Each row comes from the steps of one walk. Every step used is in the known rows, and no mark comes twice. Write the walk behind each row, first mark first.
Known rows
defi linik kinid liko mirub: [ 24.7   1.2  52.7   2.0  22.0 -12.8  -9.9 -30.1  28.2  22.3  -4.0 -31.5
 -17.0   1.1 -26.5 -33.5  10.7  19.9   8.2 -21.9  31.5  29.6   6.0]
mirub liko defi linik kinid: [-39.3  13.9 -13.6  10.3   1.7  -2.4  -5.0  19.3  42.8  12.7  -9.2 -34.7
  15.9 -19.0  -3.4  11.0  50.2   4.1 -42.1 -12.8  20.8 -33.3   8.1]
linik defi: [ 11.3   0.3 -21.7  -3.3 -16.0 -11.0  -3.9 -11.8  -2.5 -33.8  10.0   2.3
 -24.6  21.0  26.5  10.8  38.7   0.3 -18.6   7.4  15.6   1.3   0.1]
sezizet liko defi linik kinid: [-41.8  17.6 -30.5   1.1   5.5 -15.8  -3.2  19.7  45.5   2.8 -11.1 -38.5
  25.0   4.1   2.4  15.0  49.4  13.2 -41.9 -11.4   7.7 -26.7   9.1]
kinid linik mirub liko nutef: [ -2.7 -18.7   1.6  -9.5  -5.2  33.9  16.3  17.1 -34.2   7.9  -8.1  -4.6
 -35.9 -35.1 -50.4   9.9 -12.2 -27.9  15.0  15.0 -21.2 -22.2  12.7]
defi linik: [-38.4  -4.2 -12.0   5.8   6.8  -7.1  -2.7 -12.9   5.4  -0.1  22.9  -0.5
  28.2 -12.9 -22.5 -26.8  16.9   2.5  -2.7 -10.3  19.6  -6.2  -0.9]
kinid linik nutef: [ 52.2  14.9 -18.6  -5.9  -1.2   5.4 -50.0   5.4  -0.6  18.8  12.3  12.1
  -7.1   2.3 -27.5  -1.5  30.3   6.2  -3.3   8.1  -2.6 -25.2 -32.5]
sezizet liko nutef linik kinid: [ -3.6  21.9 -26.4 -15.8 -15.5  -7.8   6.7  31.7  12.1   5.2 -21.7 -76.3
 -39.8   8.5   3.5   5.0  44.0   2.6 -15.3  -9.0 -17.8  15.4  -8.3]
sezizet liko kinid linik nutef: [ 50.5  14.3 -26.9   4.8   7.9 -11.7 -39.5   6.7 -15.0  19.6   9.4  23.0
  -3.0   5.3 -20.0  22.4  21.2  10.6 -15.2  13.8 -36.3 -11.8 -18.8]
defi linik mirub liko sezizet: [ -0.3 -24.7   6.2  54.9   8.8   3.1   2.5  -6.5  -2.6   4.2 -17.8  26.6
  36.9 -43.0  -3.4  -7.7  -9.4 -47.4  47.5   3.9   0.0   7.3  14.0]
defi linik mirub liko: [-43.0 -20.1  11.4 -11.0   5.2  29.0  13.2  -9.9   2.2  12.4  10.9  28.9
  29.6 -62.1 -21.7  12.6 -20.6 -26.8  14.9 -12.7  10.6 -27.6   8.1]
mirub liko kinid linik: [ 20.2 -17.3  -1.9  34.7  10.3  -6.6 -10.8   2.4 -20.4  12.5  30.1  21.4
 -24.0 -12.6  -7.4  13.8  30.1  -0.6 -18.9   2.1 -22.1 -19.4  21.3]
kinid liko nutef linik defi: [ 27.7   7.4  -1.7 -20.5 -24.8   4.8  31.5  16.8 -31.4 -25.7  -4.0  -8.7
 -68.4  19.4  11.4  -9.0  62.5  20.1 -15.8  18.0  -3.8  45.9 -13.1]
nutef linik: [ -2.4  15.9   0.5 -27.0 -20.9  -1.4  17.2   0.9 -10.2 -14.6  20.5 -24.1
 -36.4   7.3  28.5 -27.2   8.2  -4.6  12.4   1.6   6.6  34.5 -23.0]
nutef linik mirub liko kinid: [-12.5 -15.6   9.5  22.8   8.2  -9.4  29.1   5.1 -38.6  11.4  13.5  30.8
   5.9 -33.6   9.7  30.6 -31.0 -20.3  -7.9  -7.2 -37.8   7.3  12.1]
sezizet liko mirub: [  5.9   5.8   0.3 -42.7  11.9 -25.6 -28.0 -48.4  11.1 -11.4   0.0 -31.1
 -26.8  17.1   3.0  -3.7 -39.1 -12.6  29.9  14.8   8.4  16.3  16.1]
sezizet liko mirub linik nutef: [ 34.8  16.2 -13.6 -21.6  -1.8   6.0 -75.1 -12.5   3.7  19.2 -37.8  -0.7
   4.1  17.6   0.2  20.4 -45.7   9.1  11.1  25.2  -1.4  -8.1 -13.0]
defi linik kinid: [-29.2   9.1 -21.9  18.8   4.0 -13.4 -14.4  12.1  37.6  21.0  -1.7 -44.8
  24.9  -6.3 -13.2  -5.8  54.4   8.3 -27.9 -34.5  17.2 -17.5  -0.2]
sezizet liko: [-15.9  19.4 -36.4 -20.0  -0.2 -14.9   0.1 -32.3  16.9 -39.3  -0.1 -21.8
   3.5  11.7  22.4  36.0 -46.1  -9.9  20.9  12.1 -24.8  -1.1  16.8]
kinid liko mirub linik nutef: [ 51.0  15.2  15.8  -5.6  -1.2  14.2 -63.4 -11.7   4.6  27.9 -35.0   6.8
   2.6  13.5  -8.8   8.0 -41.9  18.4  10.3  16.1   9.0   0.9 -19.4]
mirub linik: [-10.9  -7.1 -11.8  17.5 -11.2  13.7 -42.5  -5.6   4.8  -4.7 -27.1  -3.0
  16.3  28.0  34.7  16.9 -64.4   6.1   7.3   9.7  12.6 -22.9  14.6]
sezizet liko nutef: [ -2.6  10.7 -33.0 -16.5  -7.6   1.6  13.8  -1.0 -22.6 -28.4 -20.7 -44.3
 -36.4   6.9 -22.4  20.4 -38.1 -17.2  20.4  30.6 -43.7   5.9  15.9]
nutef linik kinid: [ -4.0  19.7 -15.0  -5.4 -13.7 -11.2  -2.4  22.0  26.1   8.8  -2.5 -62.1
 -21.8   8.2  20.1  -6.1  47.6   0.6 -18.2 -25.3   6.8  10.4 -19.2]
sezizet liko nutef linik mirub: [-25.2 -16.8 -11.2 -53.0  -4.3   9.9  38.5  25.0 -35.8   8.3   2.8  13.3
   8.9   7.0 -10.3 -15.0 -10.2  -8.2  14.9  -9.6 -29.4  10.2 -19.2]
kinid linik: [ 19.7  -8.4 -13.4   7.2   1.5  -1.4 -22.5  -3.1   3.2   1.3  36.8   6.2
 -17.8  15.6  -9.5 -15.2  37.9   4.3  -4.5  -2.2   7.5 -26.1  -1.1]

Write each row's walk
[ -0.1 -13.1   9.6  -3.8  -3.9   4.1 -61.5 -21.2   3.1  10.6 -30.8  -9.7
  -2.8  33.9  23.3  -2.5 -60.8   6.3  14.3  14.6  26.6  -8.0  20.3]  liko mirub linik
[ 37.8   8.1  56.7 -11.2  11.2 -12.7  -3.2 -25.0  23.3  13.1  -1.9 -40.7
 -40.8   7.2  -9.5 -32.6   7.5  18.0  12.8 -18.1  25.4  44.5   0.5]  nutef linik kinid liko mirub
[ 23.0 -16.1 -11.2  35.5  11.6 -19.9 -10.7   7.3 -23.7  10.1  38.2  21.5
 -15.0  16.3  -5.2  -1.4  37.3   8.4 -22.5  -3.6 -23.9 -12.4  11.5]  liko kinid linik
[-24.5  28.8 -29.0 -27.2  -4.1 -14.5  14.9  -5.8  19.5 -55.1  -3.0  -4.7
   1.1  25.1  43.6  43.4 -40.8  -5.4 -16.0  40.9 -10.1 -30.1  22.1]  sezizet liko defi
[-15.5 -23.1  10.8  -9.3   3.0  31.7   2.0  -6.5  -0.3  13.6  18.3  32.0
   6.9 -48.4 -16.6  19.2 -10.4 -25.6  14.1 -10.1   6.2 -39.8  10.4]  kinid linik mirub liko
[-30.7   8.7  14.3   9.0   9.1   1.5  29.1  -1.2  16.3 -14.2  15.4  19.9
  31.7  -5.2 -11.2 -17.2  13.1  25.4 -20.1   4.5  19.6  -5.0   7.8]  kinid liko defi linik
[-54.4 -25.9  -6.9 -25.2  14.5   3.8  23.8  15.2  -6.3  11.7  21.8  53.4
  72.2   1.0 -16.1 -18.6   1.4  -0.7 -12.8 -19.1   8.5 -36.5  -9.5]  liko defi linik mirub
[-22.6 -18.5  -2.3 -40.4  -3.4   6.0  30.0  15.9 -21.2  11.4  25.9  28.1
  25.9   7.2   4.7 -24.5  -7.5  -9.6  11.6 -26.4  -3.4   3.4 -29.1]  nutef linik mirub
[ 28.9  23.5  39.8  28.4   2.5   4.7  34.1   1.8  32.6   2.4  -2.0 -33.1
 -15.8  -1.1   4.5  -3.1  15.9  33.8   0.2 -34.8   0.4  40.7 -11.8]  nutef linik kinid liko
[-22.5 -23.3   6.7  34.2  18.1  -9.9  23.8   1.6 -32.6  16.5  14.0  40.7
  29.3 -40.7  -8.1  28.0 -29.5 -17.8 -12.4  -9.8 -31.9  -4.9  19.3]  defi linik mirub liko kinid
[  3.6  11.4  -2.5 -30.3 -25.7   7.9  27.7  20.0 -36.5 -11.1   1.9 -40.8
 -61.8   4.8  -1.5 -28.9   7.9  -8.5  13.1  16.9 -13.4  38.8 -17.1]  liko nutef linik
[ -7.0 -19.6  17.0 -33.6  -0.9  18.3  48.2  26.1 -35.3  12.8   8.5  20.8
   8.0   2.4 -20.0 -28.7  -8.2   0.7  15.7 -21.3 -20.0  18.3 -23.3]  kinid liko nutef linik mirub
[ 10.6   5.0 -17.7 -26.6 -27.6  -6.8  11.1   5.8 -14.8 -30.6  11.6  -3.6
 -50.3  22.4  38.8  -6.1  65.3   7.5 -21.1  11.5  13.7  27.7 -15.2]  nutef linik defi
[ 11.6 -19.7   8.2  55.2   4.3   2.9   1.2  -9.0  -2.7  -0.8 -19.9  18.4
  27.5 -36.7   8.5   1.7 -26.1 -53.4  52.1   8.1  -3.1   5.7  13.3]  linik mirub liko sezizet
[ 16.2  26.6   0.5  -4.1   5.2   7.4 -13.2   5.2   9.4   8.6   0.7  24.0
  26.9 -12.2 -28.1  -1.7  13.8  20.1 -17.9  14.5   6.9  -9.5 -28.1]  kinid liko defi linik nutef
[-19.7 -22.0  -1.1 -42.2  -6.4  12.9  36.9  29.5 -39.4  12.6   9.3  17.2
   7.4   5.3 -13.6 -28.4  -5.5 -11.6  12.4 -14.7 -18.4   6.4 -24.7]  liko nutef linik mirub
[-48.9   6.8 -11.0  -4.3   1.6  -6.2  10.9   1.8  10.0 -15.2  19.6  10.6
  29.4  -0.9  -2.2 -16.5  17.7   6.0 -26.3  13.0  23.5 -24.6   5.8]  liko defi linik
[ 25.2  13.6  34.7  48.0   6.1  11.6   5.1  -2.6  37.6   6.0 -25.7 -21.0
  11.1   8.2   6.5  18.5 -17.7  38.2  -2.9 -30.8   1.8  12.1   7.8]  mirub linik kinid liko
[ 11.8 -18.5  11.1  44.2  -0.8   5.2   9.4  -0.6  -5.5  -0.2 -19.7  18.0
  14.5 -37.3  14.4  -8.0 -12.9 -49.1  51.7   8.8  -4.3  19.2   6.7]  nutef linik mirub liko sezizet
[-54.3  13.7 -25.8 -17.0   4.6  -9.8  12.6  -3.2  14.4 -23.2   8.7   7.3
  31.2   1.8   2.5   1.2  10.4  10.4 -20.8  19.9   6.5 -19.6  16.8]  sezizet liko defi linik
[ 38.7  11.4  -2.4 -15.3  -4.0   9.8 -75.1  -6.6   0.2  27.3 -33.2   2.8
   3.8  15.0  -3.8   6.9 -38.7   7.9   7.1  20.9  11.5 -10.2 -19.6]  liko mirub linik nutef
[-10.0 -20.1   8.9  35.1  12.7 -10.3  23.5  -2.2 -29.9   9.6  14.5  34.6
  17.9 -35.5   2.6  39.9 -44.5 -27.3  -6.9  -9.0 -35.6  -6.5  20.7]  linik mirub liko kinid
[ 39.1   3.0  55.8  -5.1  13.2 -10.5  -2.3 -44.8  14.7  -1.0   6.4 -16.8
 -31.0   5.2 -14.2 -30.2 -31.1   6.2  29.1  -7.8  26.9  34.9   5.9]  kinid liko mirub
[ 48.8   9.1  27.7  80.1   6.1 -14.5  16.8   0.9  19.5  -2.8 -27.3 -17.5
   6.8  -1.6  13.7 -20.7  15.9  -4.9  37.0  -7.1  -6.2  55.2   0.9]  nutef linik kinid liko sezizet
[  5.4  -9.4 -25.3   5.5 -19.1   4.7 -30.0  -1.4  -4.4 -22.6 -21.7  12.6
 -14.3  39.5  43.7  24.6  14.7  16.8 -24.2  16.5  15.7  -8.6  12.1]  mirub linik defi
[ 24.6 -11.1   7.7  -1.4 -10.0   0.8 -29.0 -12.2  -2.6 -13.9 -25.9  12.3
 -30.0  38.7  29.7  11.2  14.1  29.4 -17.2  14.4  24.5  13.7  17.2]  kinid liko mirub linik defi
[  8.3  23.8  28.8  12.2  -1.0   2.8  36.9  -4.8  21.7 -43.5   9.0  12.6
  -1.6  16.2  26.0  16.7 -35.5  14.4 -12.7  19.0   9.3  -8.2   8.7]  kinid liko defi
[-44.3 -22.1  10.5 -14.3  19.3   8.7  37.7  12.9  -3.9  12.1  21.7  57.2
  72.3  -1.9 -21.8 -19.4  -4.3  12.8 -10.8 -23.5   5.7 -25.4  -6.4]  kinid liko defi linik mirub
